What can hang from each mark
K_902: K_26
K_26: K_900 K_902
K_889: K_265 K_900
K_900: K_26 K_889 K_967
K_265: K_734 K_889
K_967: K_73 K_900

Every row comes from one small tree of marks. The marks that hang from a mark follow it in brackets, in the order of their numbers. Every link used is in the known rows. Which tree was each row made from?
Known rows
K_26{K_900{K_889} K_902}: [  0.9  -5.2   3.7  -2.2  -1.0   5.6   7.1  -0.4   2.0  -3.4  -8.5   2.6
  10.5 -11.2 -27.4   8.9   8.4  -5.1  -3.0  -0.7]
K_967{K_73 K_900{K_26{K_902}}}: [ -6.9   6.4   6.2   0.3   9.1  33.9  12.2  -1.0  -0.5 -47.7  12.6  11.7
   3.7  -7.8 -10.7   0.4   7.1  -1.1   2.5   6.7]
K_889{K_265 K_900{K_26 K_967}}: [  9.6  -9.6   4.3   5.4   6.8  27.9  -4.7  -0.2  21.6 -56.4   9.5  -8.8
 -37.4 -15.2  11.9  -8.5 -13.6  -2.7  19.5  15.1]
K_26{K_902}: [ 1.4  0.3  1.9 -0.2  1.0 14.5  2.9 -1.9  1.5  2.7 -4.7  3.2  8.2  1.7
 -3.2  3.9 18.6  1.0  0.2 -2.3]
K_900{K_889 K_967{K_73}}: [ -0.5  -7.7  16.9 -13.0   2.6  13.0   7.1  -2.8   8.7 -44.3  13.3  -2.3
 -11.0  -3.0 -10.2   2.2   5.0 -12.9   8.7  15.7]
K_902{K_26{K_900}}: [  5.1  -7.1  -7.9  -3.5   0.1  16.2  -0.5   0.6  -8.5  -2.0 -14.5  -0.1
  -7.1  -0.9 -16.7   8.2 -18.6   2.3  -4.6  -5.7]
K_889{K_265}: [ -2.8  -0.3  -3.6   1.0  -2.0  18.7  -4.8  -3.8  10.2  -1.2  -3.7  -4.0
 -10.9  -9.5   2.6  -1.0  -4.4   1.0  -0.4  -3.8]
K_900{K_26}: [ -1.4   9.1  -2.9   3.5   4.9  -8.8   8.5   1.1  -3.2 -11.3  12.0   1.2
  -2.0  -6.6   1.1  -5.1 -11.8   2.4   8.9  -2.4]
K_900{K_967}: [  6.9  -5.6   5.8  -2.2   0.8   2.0  -0.7  -1.7  10.0 -23.0   8.6  -2.3
  -5.9   5.4   7.5  -0.2   2.3  -4.8   8.2   9.7]
K_900{K_26 K_889{K_265} K_967{K_73}}: [ -4.3   0.7  10.2  -8.8   5.0  22.5  11.4  -5.2  16.2 -57.8  22.6  -5.9
 -24.2 -18.3  -7.3  -4.0 -12.3  -9.4  17.7  10.1]
K_26{K_900 K_902}: [  2.4  -0.1   0.5   2.8  -0.1   8.7   4.9  -0.7  -1.0   0.2 -11.8   2.4
  10.5  -5.7 -17.2   7.9  11.5   0.3  -0.9  -7.0]
K_967{K_73 K_900{K_889}}: [ -8.5  -8.1  10.1  -7.9   2.7  25.1   2.9   0.4   4.2 -42.4   8.0   7.0
  -4.3  -8.5 -18.2   2.5  -1.3 -10.8  -8.1  17.9]
K_902{K_26{K_900{K_967{K_73}}}}: [  6.7  -9.8   6.1 -11.8   3.2  31.8   5.0  -2.5  -2.9 -42.1  -4.0  -2.5
 -18.1   1.6 -16.8   9.3 -10.9  -4.4   7.0   3.2]
K_265{K_734 K_889{K_900{K_967}}}: [ 17.1 -21.0  22.6   5.2  10.2  36.2 -11.2   3.0  21.2 -72.3  16.5  -2.1
 -34.1   5.6  18.2 -10.9  16.3  -4.8  16.9  13.8]
K_889{K_265 K_900{K_967{K_73}}}: [  4.9 -15.4  15.0  -4.3   4.6  50.1  -7.9  -3.0  21.5 -62.9   1.1 -10.0
 -40.0 -11.0   3.8  -2.4   4.0  -6.7  12.9  17.1]
K_26{K_900{K_889{K_265{K_734}}}}: [  3.5 -17.4   6.0   2.0   0.8  23.3  -2.7   1.6  16.2 -20.8  -8.8  -2.3
  -6.5 -20.1 -13.2  -0.5  -1.0  -5.7   3.0   5.5]
K_900{K_26 K_889 K_967{K_73}}: [ -1.3   0.9  13.8  -9.9   7.4   4.2  16.4  -0.7   5.1 -55.4  25.6  -0.9
 -15.0  -9.3  -9.4  -3.2  -7.9 -10.2  17.5  14.2]
K_889{K_265{K_734}}: [  3.6 -11.8   4.5   3.9   2.8  32.6  -6.7  -0.2  15.5 -15.3  -5.7  -1.2
  -8.4  -8.3  10.8  -5.7   9.4   1.1   6.0   4.1]
K_967{K_900}: [ -1.5  -5.4  -1.1   3.2   1.1  14.4  -4.9   1.2   5.4 -20.3   2.4   6.5
   2.8  -0.6  -0.3   0.0  -4.3  -3.1  -8.4  11.0]
K_967{K_73 K_900{K_26{K_902} K_889}}: [ -7.9   1.6   9.1  -4.6   8.3  31.0  14.9  -0.5   3.2 -51.0  15.5  11.6
   3.1 -13.2 -21.3   1.2   4.5  -7.0   0.0  12.7]
K_889{K_265{K_734} K_900{K_26}}: [  9.3 -14.6   6.6  10.5  11.4  41.1  -6.3   5.0  17.2 -46.7  -0.4  -3.4
 -30.7 -18.4  13.2 -12.6  -2.9   2.5  16.3  13.3]

Write each row's tree
[ 10.7 -17.8   1.2 -10.2   0.1  15.0   1.0  -0.3   4.3 -28.3  -3.3  -2.7
 -13.4  -0.7 -20.0   8.7 -16.8  -9.0   2.5  10.3]
K_902{K_26{K_900{K_889 K_967}}}
[  6.9  -5.4  15.6  -1.9  11.6  24.3   6.0   2.3   6.9 -72.9  15.6  -4.7
 -33.7  -8.7   2.5  -6.4  -5.4  -5.2  21.2  18.4]
K_889{K_900{K_26 K_967{K_73}}}
[ -0.3 -13.9   3.4   5.9   8.2  36.2  -0.7   2.7  21.7 -50.3  11.8   6.7
  -9.0 -20.3   1.0 -10.0 -10.0  -6.1   3.7  19.0]
K_967{K_900{K_26 K_889{K_265{K_734}}}}
[  2.7  -7.9  17.3 -10.6   2.4  21.1  12.0  -3.6   7.9 -44.4   3.0   0.0
  -1.0  -8.2 -27.1   9.9  16.5 -12.0   8.1   8.7]
K_26{K_900{K_889 K_967{K_73}} K_902}
[ -5.8 -12.0  -2.1  -0.6  -2.0  30.2  -7.4  -2.4  19.3 -25.6   2.0   2.5
  -9.0 -14.5  -8.8  -0.1 -10.4  -8.3 -10.5  13.7]
K_967{K_900{K_889{K_265}}}
[  2.7  -1.9   4.3  -2.7   3.7  23.5   9.2  -5.7  22.3 -38.4  14.5  -2.0
  -9.4 -14.9  -3.7  -1.1   2.6  -6.5  15.3   7.3]
K_900{K_26{K_902} K_889{K_265} K_967}
[  1.3   6.8  13.0  -5.2   8.9  22.3  17.0  -3.6   4.3 -50.5  17.3   2.2
  -5.2  -1.6  -2.1   0.3  13.1  -3.2  19.6   5.1]
K_900{K_26{K_902} K_967{K_73}}
[  8.0  -4.9  18.1  -1.9  12.6  38.9   8.3   0.2   8.8 -70.4  11.0  -1.0
 -25.0  -7.4  -1.0  -2.7  13.8  -3.8  21.8  17.0]
K_889{K_900{K_26{K_902} K_967{K_73}}}
[ 10.4 -23.7   9.4   6.9   6.4  48.2 -14.8   3.7  20.8 -35.5 -11.8  -4.6
 -28.1 -12.3  12.7  -8.2   9.4  -0.1   7.7  15.3]
K_889{K_265{K_734} K_900}
[  9.2  -6.9  13.8  10.7  13.7  26.6  -1.4   5.9   7.5 -59.7  19.1   1.9
 -31.2  -5.3  11.8 -16.0   1.7   2.9  17.0   1.3]
K_265{K_734 K_889{K_900{K_26}}}
[  0.9  -6.9   4.5   2.6   7.0  22.4   3.9   1.6  15.7 -30.2   9.8   0.1
 -10.6 -19.8   1.2  -9.8  -6.0  -3.1  12.2   7.7]
K_900{K_26 K_889{K_265{K_734}}}
[ 10.7  -0.2  13.2   5.5  10.9  27.9   2.7  -1.5  13.4 -66.8  24.9  -0.4
 -27.6  -0.1   7.2  -7.3  10.1  -1.1  20.0   1.1]
K_265{K_889{K_900{K_26{K_902} K_967}}}
[  3.8 -11.8  -4.5  -8.3  -0.5  13.8   1.9   0.9  -5.8  -5.1 -11.6   0.1
  -8.6  -6.5 -27.1   8.5 -20.0  -3.7  -6.5   0.5]
K_902{K_26{K_900{K_889}}}
[  7.1  -2.5   4.3   6.5   9.2  23.4   3.6   2.6   3.0 -29.9   1.2   1.7
 -12.5  -9.3  -1.2  -3.6   7.5   2.9  10.1   6.6]
K_889{K_900{K_26{K_902}}}
[  2.2 -16.8   7.3  -0.9   2.2  29.4  -4.7   0.4  19.0 -18.4  -1.9  -1.4
  -9.2 -12.8   0.2  -4.7   7.2  -5.0   4.0  10.2]
K_900{K_889{K_265{K_734}}}
[  0.4   2.5  15.7  -9.7   8.2  19.4  19.2  -3.4   7.3 -53.7  21.1   2.1
  -5.2  -7.6 -13.4   0.4  11.4  -9.0  17.1  11.6]
K_900{K_26{K_902} K_889 K_967{K_73}}
[ -1.8  -9.0  11.6  -9.6  -1.0  25.4   4.9  -4.7  16.8 -48.4   3.8  -8.0
 -19.2 -18.4 -22.3   5.0  -7.1 -12.6   7.8   7.2]
K_26{K_900{K_889{K_265} K_967{K_73}}}
[  8.0 -10.7   9.6  -4.0  -0.1   7.9   6.4  -1.5  11.4 -26.5   0.1   0.0
   5.0  -6.2 -20.1   8.6  11.6 -10.9   5.7   9.1]
K_26{K_900{K_889 K_967} K_902}
[ -2.8  -1.9   1.2   1.8   5.9  17.5   8.8   1.0   6.9 -33.1  12.6  11.5
   8.3 -11.2 -13.6   0.2   0.9  -5.6  -1.9  12.9]
K_967{K_900{K_26{K_902} K_889}}
[  8.4 -14.6  18.2  -5.3   6.9  31.8  -3.1   0.9  10.1 -61.0   4.0  -5.6
 -31.0  -2.1   1.3  -1.2   7.3  -7.3  12.8  21.4]
K_889{K_900{K_967{K_73}}}
[  7.9 -12.9  10.6   0.6   8.0  23.3   3.7   0.1  25.3 -53.1  17.9  -2.4
 -16.2 -14.5   8.8 -10.2  -3.3  -7.9  20.6  17.6]
K_900{K_26 K_889{K_265{K_734}} K_967}
[  2.7   3.8   5.8   7.8   8.8  11.3   0.5   2.4   2.1 -46.7  22.2  -1.1
 -32.3  -6.4   2.3 -10.8 -10.6   2.8  11.1  -6.3]
K_265{K_889{K_900{K_26}}}
[-11.3  -9.3   6.0  -7.0   0.3  42.2  -2.3  -3.4  14.8 -43.5   4.0   2.4
 -13.1 -17.1 -16.3   1.5  -5.6 -10.1  -7.6  13.8]
K_967{K_73 K_900{K_889{K_265}}}
[-12.2   0.4   3.3  -3.6   5.1  35.1   6.5  -2.4  10.7 -54.1  16.1   4.1
 -16.3 -23.8 -15.4  -3.5 -19.3  -7.4   0.2  11.6]
K_967{K_73 K_900{K_26 K_889{K_265}}}
